What can hang from each mark:
vabid: gumovok kizef
pezuton: zakob
buvor: favos zakob
gumovok: vabid zakob
favos: buvor gumovok
lebe: favos
temog: gumovok
zakob: buvor pezuton piru
piru: zakob
kizef: vabid

Every row comes from one small tree of marks. The marks that hang from a mark follow it in brackets, in alphabetical order. Every link used is in the known rows. Which tree was each row made from?
Known rows:
gumovok(vabid zakob(piru)): [-0.388 -0.097 -0.802 -0.902 -0.689 1.113 -0.408 -0.204 -0.765 0.911 0.212 -0.172 -0.147 0.129 4.238 0.127 -2.355 -0.093 0.415 -0.428 0.386 0.203 0.042 0.727 -0.558]
gumovok(vabid(kizef) zakob(buvor pezuton)): [-0.468 -0.061 -1.296 -1.254 -0.177 1.624 -0.780 -0.027 -0.512 1.526 0.252 0.104 -0.466 0.520 4.905 0.559 -2.262 -0.085 0.239 -0.672 1.140 -0.049 0.032 0.383 -0.268]
zakob(buvor(favos)): [-0.310 -0.380 0.605 0.000 -0.779 0.525 -0.064 -0.141 -0.509 -0.068 0.314 0.830 -0.978 0.243 3.006 -0.351 0.884 0.102 0.055 -0.391 0.955 -0.635 0.130 0.362 0.120]
zakob(buvor(favos(gumovok)) pezuton piru): [-1.359 0.399 0.536 -0.484 -1.384 0.509 -0.557 -0.172 -1.718 -0.859 0.996 0.481 -2.021 0.190 4.452 0.012 -0.056 -0.262 -0.838 -1.042 1.880 -1.003 -0.166 0.836 0.527]
buvor(favos zakob(pezuton piru)): [-1.743 0.283 0.251 0.115 -0.482 -0.796 -0.091 -0.383 -1.289 -2.235 0.799 0.433 -0.771 0.418 2.149 -0.123 -0.760 -0.681 -0.607 -0.625 0.804 -1.041 0.170 0.657 0.278]
vabid(gumovok kizef): [0.415 0.354 -0.473 -0.370 0.624 -0.208 -0.291 -0.053 0.219 0.636 -0.363 0.178 0.821 0.398 -1.912 0.155 -0.491 0.100 -0.917 0.385 -0.141 0.110 0.119 -0.073 -0.194]
piru(zakob(buvor(favos(gumovok)) pezuton)): [-0.686 0.316 0.378 -0.051 -0.412 0.582 -0.467 0.188 -0.840 -0.331 0.826 0.735 -0.798 0.465 1.156 -0.103 0.080 -0.209 -0.837 -0.889 0.964 -0.974 -0.278 0.506 0.640]
temog(gumovok): [-0.360 -0.307 -0.278 0.260 0.061 -0.103 -0.121 -0.250 -0.290 0.802 -0.170 -0.124 -0.623 -0.053 -1.057 0.409 -0.839 0.183 0.523 0.093 -0.668 0.144 -0.002 0.025 -0.356]
pezuton(zakob(buvor(favos) piru)): [-0.955 0.156 0.510 -0.603 -1.075 0.450 -0.361 0.141 -0.814 -0.891 0.584 1.165 -1.239 0.450 3.677 -0.320 -0.501 -0.299 -0.717 -0.744 1.003 -1.041 -0.009 0.036 0.446]
kizef(vabid(gumovok)): [0.446 0.300 -0.132 -0.355 0.375 -0.300 -0.226 -0.073 0.274 0.527 -0.318 0.172 0.701 0.423 -3.645 0.130 0.070 0.116 -0.872 0.518 -0.448 -0.220 -0.103 -0.395 -0.425]
temog(gumovok(vabid)): [-0.244 -0.348 -0.659 0.117 0.149 0.499 -0.164 -0.205 0.238 1.576 -0.303 -0.381 -0.891 0.168 -0.107 0.664 -1.562 0.493 0.924 -0.058 -0.497 0.450 0.159 0.286 -0.651]
lebe(favos(buvor gumovok)): [-0.949 0.086 1.231 0.708 0.766 -0.743 -0.335 0.082 -0.661 0.781 0.646 0.540 0.247 -0.478 -2.987 -0.296 1.275 0.272 0.452 -0.661 0.201 0.257 -0.274 1.446 0.652]
favos(buvor(zakob) gumovok): [-0.876 0.333 1.139 0.606 0.649 -1.323 -0.038 0.126 -0.072 0.214 0.786 0.118 1.343 -0.207 -3.511 -0.119 1.262 0.255 0.573 -0.356 -0.649 0.022 -0.231 0.964 0.438]
favos(buvor): [-0.557 -0.094 0.417 0.238 0.222 -0.708 -0.031 0.166 0.447 0.505 0.214 0.179 0.272 -0.170 -0.961 -0.252 0.725 0.146 0.462 -0.179 -0.475 0.144 -0.087 0.386 0.238]
vabid(gumovok(zakob(piru)) kizef): [-0.042 0.317 -0.808 -1.034 -0.071 0.175 -0.613 -0.288 -0.998 0.664 -0.011 0.242 0.944 0.291 0.994 0.008 -1.912 -0.294 -0.938 0.135 0.021 -0.021 0.024 0.372 -0.424]
gumovok(vabid zakob): [0.110 -0.342 -0.864 -0.537 -0.143 1.009 -0.243 -0.155 -0.335 1.470 0.002 -0.109 0.448 0.135 2.515 0.179 -1.656 0.152 0.723 -0.280 0.013 0.387 0.080 0.738 -0.643]
zakob(pezuton piru): [-1.051 0.480 -0.339 -0.571 -0.612 -0.080 -0.382 -0.145 -0.585 -1.055 0.397 -0.209 -1.428 0.112 2.514 0.235 -1.432 -0.477 -0.671 -0.495 0.772 -0.481 -0.072 0.017 0.302]
pezuton(zakob(buvor piru)): [-0.571 0.329 0.442 -0.861 -0.743 0.440 -0.454 0.189 0.020 -0.441 0.445 0.740 -1.196 0.353 2.532 -0.074 -0.988 -0.131 -0.366 -0.545 0.633 -0.762 -0.069 -0.486 0.508]
gumovok(vabid): [0.132 -0.049 -0.411 -0.188 0.083 0.662 -0.043 0.060 0.563 0.860 -0.155 -0.258 -0.300 0.232 1.106 0.289 -0.785 0.356 0.415 -0.158 0.184 0.334 0.163 0.265 -0.308]
piru(zakob(pezuton)): [-0.410 0.386 -0.382 -0.135 0.282 0.035 -0.314 0.223 0.155 -0.508 0.288 0.136 -0.267 0.398 -0.598 0.096 -1.148 -0.417 -0.696 -0.393 -0.002 -0.501 -0.188 -0.236 0.439]
favos(gumovok(zakob(pezuton))): [-0.458 0.267 -0.387 -0.342 -0.230 0.295 -0.495 -0.119 -1.701 0.498 0.659 -0.182 0.556 -0.176 0.431 0.298 -0.751 -0.196 -0.296 -0.547 0.317 -0.044 -0.409 1.010 -0.006]
kizef(vabid(gumovok(zakob(pezuton piru)))): [-0.350 0.424 -0.731 -1.060 -0.240 -0.072 -0.675 -0.330 -0.927 0.227 0.122 0.141 0.243 0.431 -0.647 0.203 -1.708 -0.416 -1.105 0.068 -0.019 -0.531 -0.228 0.037 -0.471]
lebe(favos(gumovok(zakob))): [-0.479 -0.081 0.476 0.211 0.374 0.184 -0.491 -0.241 -1.799 0.839 0.622 0.493 0.609 -0.393 -1.009 -0.143 -0.087 -0.012 0.271 -0.573 0.504 0.161 -0.262 1.452 0.167]
pezuton(zakob(buvor(favos(gumovok)) piru)): [-0.984 0.415 0.709 -0.533 -1.078 0.530 -0.450 0.236 -1.331 -0.646 0.835 1.006 -0.870 0.297 2.738 -0.193 -0.039 -0.145 -0.944 -0.872 1.152 -0.940 -0.224 0.456 0.538]
vabid(gumovok(zakob) kizef): [0.399 0.106 -0.857 -0.697 0.436 0.128 -0.468 -0.227 -0.657 1.166 -0.175 0.311 1.504 0.314 -0.591 0.058 -1.293 -0.083 -0.652 0.298 -0.320 0.154 0.050 0.390 -0.509]
kizef(vabid(gumovok(zakob(piru)))): [0.010 0.284 -0.448 -0.943 -0.269 0.032 -0.519 -0.282 -0.815 0.563 -0.005 0.234 0.783 0.321 -1.059 0.001 -1.230 -0.248 -0.871 0.292 -0.298 -0.332 -0.193 -0.034 -0.620]

Write each row's tree:
[0.115 0.123 -0.731 -1.083 0.058 0.375 -0.785 -0.356 -0.466 1.109 0.090 0.505 0.094 0.530 1.339 0.214 -1.595 -0.069 -0.543 -0.120 0.432 -0.331 0.060 0.229 -0.157] -> vabid(gumovok(zakob(buvor pezuton)) kizef)
[-1.107 0.086 1.246 0.800 1.241 -0.810 -0.258 -0.033 -0.009 0.906 0.727 0.429 0.525 -0.134 -3.257 -0.080 0.580 0.506 1.136 -0.768 0.060 0.297 -0.015 1.660 0.473] -> lebe(favos(buvor(zakob) gumovok(vabid)))
[-1.269 0.501 0.177 -0.228 -0.066 -0.822 -0.202 -0.318 -0.295 -1.697 0.613 -0.043 -0.687 0.287 0.820 0.177 -1.373 -0.500 -0.176 -0.415 0.338 -0.719 0.099 0.007 0.374] -> buvor(zakob(pezuton piru))
[-0.047 0.143 -0.562 -0.875 -0.153 1.665 -0.660 0.160 -1.120 2.078 0.426 0.002 0.715 0.145 2.608 0.456 -0.827 0.306 0.163 -0.556 0.910 0.304 -0.230 0.858 -0.302] -> favos(gumovok(vabid(kizef) zakob(buvor)))
[-1.082 0.338 -1.732 -1.350 -0.346 1.241 -0.783 -0.017 -1.298 0.544 0.315 -0.311 -0.223 0.381 5.026 0.596 -3.226 -0.548 -0.506 -0.660 1.057 0.079 -0.052 0.564 -0.368] -> gumovok(vabid(kizef) zakob(pezuton piru))
[-0.758 0.353 0.085 -0.912 -1.029 0.770 -0.771 -0.215 -1.787 0.349 0.954 0.094 -0.713 -0.103 3.506 0.184 -1.099 -0.205 -0.188 -0.843 1.071 -0.487 -0.373 0.811 0.228] -> favos(gumovok(zakob(buvor pezuton piru)))
[-0.476 -0.094 0.450 -0.241 -0.534 0.375 -0.197 0.191 -0.416 -0.304 0.403 1.210 -0.623 0.471 1.894 -0.275 0.147 -0.033 -0.420 -0.571 0.638 -0.844 0.011 0.064 0.361] -> pezuton(zakob(buvor(favos)))
[-0.374 -0.207 0.890 -0.017 0.080 0.539 -0.606 -0.296 -1.510 1.153 0.733 0.774 -0.071 -0.293 0.358 -0.207 0.162 0.181 0.616 -0.714 0.870 -0.089 -0.211 1.298 0.317] -> lebe(favos(gumovok(zakob(buvor))))
[-0.742 -0.055 0.587 -0.139 0.081 0.444 -0.768 -0.345 -1.635 0.815 0.865 0.680 -0.647 -0.192 0.743 -0.007 -0.385 0.000 0.389 -0.949 1.144 -0.284 -0.238 1.322 0.474] -> lebe(favos(gumovok(zakob(buvor pezuton))))
[-1.611 0.336 1.634 0.641 0.726 -1.317 -0.344 -0.128 -0.786 -0.231 1.019 0.603 0.284 -0.338 -2.771 -0.356 0.630 0.028 0.565 -0.764 0.204 -0.130 -0.165 1.430 0.799] -> lebe(favos(buvor(zakob(piru)) gumovok))
[-0.906 0.315 0.208 -0.879 -1.010 0.411 -0.549 -0.209 -0.199 -0.635 0.547 0.192 -2.397 0.250 4.311 0.145 -1.115 -0.229 -0.199 -0.673 1.295 -0.814 -0.002 -0.213 0.496] -> zakob(buvor pezuton piru)
[-1.682 0.363 0.577 0.020 0.170 -1.469 -0.211 -0.121 0.188 -1.025 0.773 0.145 -0.299 0.090 -0.213 -0.107 -0.517 -0.318 0.302 -0.552 -0.195 -0.487 -0.008 0.429 0.572] -> favos(buvor(zakob(pezuton piru)))
[-1.768 0.606 0.512 0.221 -0.489 -0.745 -0.216 -0.261 -1.978 -1.955 1.103 0.253 -0.272 0.238 1.029 0.027 -0.200 -0.520 -0.867 -0.802 0.956 -0.924 -0.092 1.179 0.391] -> buvor(favos(gumovok) zakob(pezuton piru))
[-0.002 0.268 -1.130 -0.844 0.409 0.014 -0.652 -0.288 -0.763 0.775 -0.041 0.182 0.854 0.430 -0.222 0.279 -1.880 -0.280 -0.903 0.014 -0.010 -0.068 0.012 0.421 -0.322] -> vabid(gumovok(zakob(pezuton)) kizef)
[-0.831 -0.023 -0.259 -1.145 -1.136 0.762 -0.699 -0.396 -1.124 0.016 0.687 0.309 -1.413 0.126 5.304 0.019 -1.902 -0.410 0.124 -0.719 0.986 -0.678 -0.093 0.292 0.128] -> gumovok(zakob(buvor pezuton piru))
[0.457 -0.476 0.274 -0.369 -0.606 0.183 -0.321 -0.626 -0.642 0.984 0.155 1.006 -0.031 0.356 1.667 -0.469 -0.275 0.271 0.096 -0.101 0.082 -0.486 0.227 0.915 -0.415] -> vabid(gumovok(zakob(buvor(favos))))
[-0.145 -0.105 -1.425 -0.825 0.183 1.320 -0.440 0.096 -0.762 1.542 -0.036 -0.114 1.070 0.280 2.716 0.394 -1.923 -0.107 0.087 -0.218 0.351 0.521 0.010 0.559 -0.645] -> gumovok(vabid(kizef) zakob)
[-0.893 0.018 -0.299 0.033 -0.611 0.299 -0.339 -0.174 -2.554 -0.093 0.779 0.315 0.440 -0.048 1.694 -0.029 -0.040 -0.358 -0.722 -0.728 0.780 -0.373 -0.282 1.564 -0.091] -> buvor(favos(gumovok(zakob(pezuton))))
[-0.182 -0.753 -0.607 -0.446 -0.390 1.233 -0.476 -0.451 -0.299 2.464 -0.012 0.067 -0.973 0.168 2.682 0.479 -2.100 0.521 1.564 -0.294 -0.269 0.225 0.125 0.493 -0.784] -> temog(gumovok(vabid zakob(buvor)))
[0.252 0.048 -0.159 -0.709 -0.437 -0.129 -0.409 -0.579 -0.569 0.549 0.063 0.260 0.250 0.140 0.810 -0.220 -1.608 -0.007 -0.254 0.070 -0.359 -0.149 0.093 0.601 -0.433] -> vabid(gumovok(zakob(piru)))
[-1.292 0.509 0.833 0.476 0.650 -1.428 -0.208 0.067 -0.190 -0.188 0.933 0.011 0.736 -0.104 -3.111 0.104 0.688 0.056 0.308 -0.605 -0.329 -0.186 -0.273 0.987 0.608] -> favos(buvor(zakob(pezuton)) gumovok)
[-0.709 -0.064 -0.662 -1.323 -1.068 1.404 -0.742 -0.347 -0.546 0.856 0.509 0.052 -1.646 0.361 6.365 0.308 -2.666 -0.063 0.543 -0.884 1.170 -0.340 0.069 0.549 -0.195] -> gumovok(vabid zakob(buvor pezuton piru))
[0.428 0.068 -0.477 -0.641 0.178 0.007 -0.395 -0.233 -0.488 1.013 -0.164 0.290 1.286 0.334 -2.440 0.042 -0.677 -0.055 -0.634 0.429 -0.591 -0.184 -0.178 -0.016 -0.682] -> kizef(vabid(gumovok(zakob)))
[-0.855 -0.108 0.627 -0.402 -1.371 0.599 -0.232 -0.200 -0.987 -0.717 0.538 0.771 -1.674 0.216 4.893 -0.403 0.161 -0.158 -0.280 -0.565 1.347 -0.850 0.109 0.354 0.215] -> zakob(buvor(favos) piru)
[-1.602 0.001 1.346 0.545 0.732 -1.378 -0.229 -0.247 -0.100 -0.543 0.693 0.775 -0.181 -0.140 -1.599 -0.518 0.099 -0.124 0.822 -0.584 0.034 -0.237 0.098 0.919 0.694] -> lebe(favos(buvor(zakob(piru))))
[-0.365 0.125 0.048 -0.593 -0.551 0.665 -0.638 -0.165 -1.379 0.855 0.782 0.144 -0.191 -0.073 1.913 0.224 -0.453 0.009 0.088 -0.685 0.733 -0.309 -0.346 0.811 0.153] -> favos(gumovok(zakob(buvor pezuton)))
[-0.433 -0.161 -0.366 0.003 -0.537 0.920 -0.211 -0.067 -1.987 0.920 0.508 0.223 0.762 0.052 2.284 0.006 -0.159 0.101 -0.113 -0.632 0.638 0.101 -0.120 1.746 -0.502] -> buvor(favos(gumovok(vabid zakob)))
[0.297 -0.015 -0.516 -0.511 0.022 -0.335 -0.443 -0.584 -0.301 0.687 0.038 0.185 0.178 0.271 -0.316 0.045 -1.601 0.006 -0.223 -0.029 -0.387 -0.194 0.071 0.624 -0.336] -> vabid(gumovok(zakob(pezuton)))
[-0.423 -0.445 -0.906 -0.830 -0.511 1.772 -0.495 -0.034 -1.213 1.466 0.244 0.640 0.172 0.497 5.472 0.075 -1.117 -0.018 0.168 -0.572 1.212 -0.058 0.133 0.880 -0.522] -> gumovok(vabid(kizef) zakob(buvor(favos)))
[-0.236 -0.302 -0.695 -0.945 -0.540 1.352 -0.590 -0.285 -0.082 1.409 0.320 0.126 -1.098 0.383 4.663 0.354 -1.994 0.163 0.862 -0.724 0.785 -0.147 0.105 0.581 -0.272] -> gumovok(vabid zakob(buvor pezuton))
[-1.166 0.462 0.457 0.310 0.731 -0.833 -0.241 0.116 0.304 0.616 0.775 -0.241 0.510 0.114 -2.063 0.360 0.003 0.385 0.665 -0.759 -0.153 0.110 -0.118 1.232 0.332] -> favos(buvor(zakob(pezuton)) gumovok(vabid))
[-1.719 0.730 0.859 0.137 0.181 -1.372 -0.345 0.032 -0.573 -0.678 1.107 -0.067 0.220 -0.119 -1.482 0.062 0.074 -0.146 0.025 -0.746 -0.008 -0.365 -0.300 0.963 0.692] -> favos(buvor(zakob(pezuton piru)) gumovok)
[-0.509 -0.916 -0.588 -0.212 -0.690 1.239 -0.413 -0.502 -1.041 2.055 0.116 0.461 -1.066 0.274 3.623 0.275 -1.610 0.382 1.246 -0.471 0.122 -0.023 0.189 0.985 -0.848] -> temog(gumovok(vabid zakob(buvor(favos))))
[-1.961 0.156 1.106 0.417 0.696 -1.481 -0.383 -0.300 -0.221 -0.883 0.844 0.675 -0.740 -0.046 -1.205 -0.314 -0.434 -0.292 0.580 -0.798 0.314 -0.432 0.075 0.941 0.849] -> lebe(favos(buvor(zakob(pezuton piru))))
[-1.198 0.516 0.778 0.115 0.242 -0.627 -0.208 0.121 0.073 0.455 0.818 -0.171 0.558 -0.024 -0.922 0.084 -0.044 0.362 0.669 -0.631 -0.118 0.164 -0.108 1.170 0.229] -> favos(buvor(zakob(piru)) gumovok(vabid))
[0.047 0.235 -0.752 -0.771 0.157 -0.095 -0.555 -0.282 -0.562 0.668 -0.034 0.181 0.728 0.433 -2.111 0.242 -1.156 -0.240 -0.871 0.200 -0.314 -0.372 -0.208 0.023 -0.527] -> kizef(vabid(gumovok(zakob(pezuton))))
[-0.671 0.053 0.166 -0.130 -0.401 0.535 -0.383 0.082 -0.295 -0.592 0.573 0.883 -1.157 0.623 2.127 -0.226 -0.375 -0.342 -0.631 -0.734 0.849 -1.064 -0.062 0.095 0.554] -> piru(zakob(buvor(favos) pezuton))
[0.166 -0.221 -0.031 -0.621 -0.419 0.372 -0.425 -0.343 -0.934 0.905 0.092 0.929 0.528 0.531 -0.206 -0.226 0.056 0.000 -0.611 0.116 0.125 -0.671 -0.076 0.299 -0.593] -> kizef(vabid(gumovok(zakob(buvor(favos)))))
[-1.444 0.385 0.079 -0.447 -0.467 -0.354 -0.659 0.003 -1.635 0.490 1.043 -0.040 0.333 -0.371 1.155 -0.011 -0.644 -0.279 -0.112 -0.868 0.194 -0.056 -0.514 1.393 0.315] -> favos(buvor gumovok(zakob(pezuton piru)))
[-0.873 -0.192 0.503 0.282 0.661 0.078 -0.544 -0.053 -0.924 1.947 0.663 0.431 0.605 -0.351 -0.953 -0.157 -0.116 0.394 1.039 -0.891 0.237 0.575 -0.213 2.071 0.134] -> lebe(favos(buvor gumovok(vabid zakob)))
[-0.268 -0.613 -1.055 -0.217 -0.061 0.844 -0.355 -0.390 -0.639 2.104 -0.137 -0.230 -0.234 0.076 1.173 0.563 -2.383 0.305 1.178 -0.127 -0.664 0.497 0.079 0.689 -0.945] -> temog(gumovok(vabid zakob))
[-0.988 -0.161 0.883 0.422 0.577 -0.470 -0.505 -0.099 -1.444 1.265 0.797 0.639 0.853 -0.545 -1.871 -0.375 0.550 0.107 0.709 -0.779 0.066 0.308 -0.339 1.821 0.389] -> lebe(favos(buvor gumovok(zakob)))
[0.507 -0.053 -0.129 -0.869 -0.131 0.361 -0.514 -0.299 -0.187 1.339 -0.049 0.566 0.597 0.428 -1.070 -0.021 -0.422 0.126 -0.268 0.294 -0.225 -0.412 -0.131 -0.180 -0.537] -> kizef(vabid(gumovok(zakob(buvor))))
[-0.592 -0.527 -0.564 -0.801 -0.866 1.318 -0.621 -0.494 -0.693 1.991 0.156 0.016 -1.522 0.161 4.220 0.442 -2.674 0.304 1.277 -0.428 0.078 0.062 0.113 0.514 -0.713] -> temog(gumovok(vabid zakob(buvor piru)))
[-1.034 0.232 0.385 -0.305 -0.467 -0.219 -0.482 0.067 -1.531 0.868 0.886 0.051 0.928 -0.491 0.675 -0.240 -0.087 -0.090 0.144 -0.629 -0.111 0.152 -0.478 1.356 0.139] -> favos(buvor gumovok(zakob(piru)))
